Every row comes from one small tree of marks. Brackets hold a mark, then the marks that hang from it, in alphabetical order. Every link used is in the known rows. Which tree was each row made from?
Known rows:
{K {Q D J W}}: [-5 -1  3 10  3 -3  0  1 -3  2 -5 -7  3 -5  2  3 -2  2  4 -8]
{W {Q {J D} K}}: [ -5  -4 -20  -8  -3  -3  -4   0  -6  -2   7  -1  -7   5  -2   3  -3  -7
  -1   1]
{K {Q C}}: [ -4  -7   2   4  -2   3   0   1 -12  12  -1  -8   5 -16  -2  -5  14 -17
   0   6]
{K {Q C D}}: [ -3  -5  10  10   1   0  -5   2   1   9   0  -8   7 -12  -1  -1  13  -8
   4  -1]
{K {Q {C D}}}: [  0  -8   6   1   0   4   7   0 -13  19   0  -9   1 -14  -3  -6   8 -12
  -1  15]
{W {Q J K}}: [ -7  -4 -11  -7  -8  -2  -5   0  -5  -2   4  -5 -10   3  -3   0   1 -11
  -4   1]
{Q {J C}}: [  1  12 -19  -6   2   4  10  -2 -11   2   2  -2   0   7   3   5   5   2
   1   5]
{Q {D C} J K W}: [  4  14   6   0   6  -5  -3 -13  21 -16  -1  15  -2  14   4   5 -10  19
   3 -14]
{K {Q D W}}: [ -4  -5   7  12   0  -3   1   8  -5   8  -5  -9   6 -12  -2  -2   1  -3
  -1   0]
{W {Q K}}: [ -6  -7  -7  -5 -11  -2  -4   6  -6   3   4  -7  -7  -3  -6  -5   4 -16
  -9   9]
{W {Q C D K}}: [ -3  -8  11   1 -10  -3 -17   4  20  -7   5  -2  -2   1  -4  -3   7  -3
  -1  -6]
{J C D}: [  8   8 -27  -6   6   3  15   8 -16   8   7   2   9   2   2   1   2   3
   1  12]
{W {Q C D J K}}: [ -5  -4   7   0  -7  -2 -18  -3  22 -12   5   0  -5   7   0   2   4   2
   4 -14]
{C {D J}}: [ 11   8   3 -11   8   4  20   3 -22  18  -3   2  -8   4  -6   0  -6  -8
 -13  50]
{Q {D C} K W}: [ 6  9 11  2  3 -5 -1 -5 19 -9 -2 12  1  6  0 -2 -7 11 -4 -4]
{K {Q {C D} J W}}: [ 0 -7  9  2  0  4  5 -4 -4  7 -4 -4 -1 -7  1 -3 -3  3  2  0]
{K {Q {J C} W}}: [ -3  -1  -9   3   1   2  10   0 -11   5  -2  -8   4  -6   3  -1   0   0
   4 -12]
{D C J}: [ 13   6   7 -10  13   5  12   8 -21   6  -3  16  -4   6  -3   1   0 -16
  -8  48]

Write each row's tree:
[ -3   1   0   8   4  -1   4   1   2   1  -1  -7   7  -3   5   3   0   9
   8 -19] | {K {Q D {J C} W}}
[  3 -11  21   2  -4   2 -14  17   8  -5   1   2  -2   3  -4   0   5  -7
  -2  18] | {W {Q C {D J}}}
[  0  14 -22  -7   3  -4   3 -15   0 -10  -1  11  -2   9   3   4 -13  11
  -3 -14] | {Q {J D} K W}
[ -2  -8  18  12  -2   0  -7   5   8   2  -4  -4   8 -12   0  -4   4   1
   3  -9] | {K {Q C D W}}
[-2 -4  2 -2  0 -3 -9  2 10 -7  6  2 -8  9 -1  3 -1 -1  3  1] | {W {Q {D C} J K}}
[ -6  -3  -5   4   0   0   5   1 -17   6  -5  -8   1  -9   0   0  -1  -7
   0  -1] | {K {Q J W}}
[  5 -11  16   0   3   1  -5  21  -4   0   2   3  -5   5  -5   1  -1 -10
  -3  33] | {W {Q {D C J}}}
[ 3 -5 22  8  4  1 -4  3  7 -1 -6  3  7 -7  0 -1  2 -1  2 -3] | {K {Q C {D J} W}}
[  3  12   1   5   2   0   1   3  13 -11  -3   3   5  11   6   6  -7  24
   5 -13] | {Q D {J C} W}
[  0  11   1  -5  -6  -1  -8 -20  19 -18  -4  12  -3   7   3  -1  -2  12
  -1 -26] | {Q C J K W}
[  5  16 -12 -11   1   0  14 -18   9  -5   1   5  -5  12   4   0 -11  21
  -2 -18] | {Q {J {C D}} K W}
[  7   6  12  -6  -7   1   3 -13  16  -2  -2   9  -4   2  -3 -10  -7  12
  -9  -3] | {Q {C D} K W}
[ -5  -6  -2  -6 -10   0 -13  -4   9  -8   5   0  -8   4  -2  -1   5  -6
   0  -7] | {W {Q C J K}}
[-1 -6 -4  4  3  2 -1 -2 -6  0 -2  1  5 -8  3  1 -1  1  6 -9] | {K {Q C {J D} W}}
[ -3  -9   3  -4 -13   0 -12   3   6  -3   4  -2  -5  -3  -5  -7   8 -11
  -5   0] | {W {Q C K}}
[ -1  -2 -18   1   6   2  11   1 -13   5   1  -4   7  -5   5   2  -4   4
   7 -10] | {K {Q {J C D} W}}
[  6   9 -20  -4   5   2  10   2  -6  -6   0   7   5   9   6   4 -11  18
   4  -4] | {Q {J C D} W}
[ -7   1  -4   7   6  -2   1  -1  -9   9  -1 -11   3  -6   1   6   6  -7
   5  -1] | {K {Q D J}}
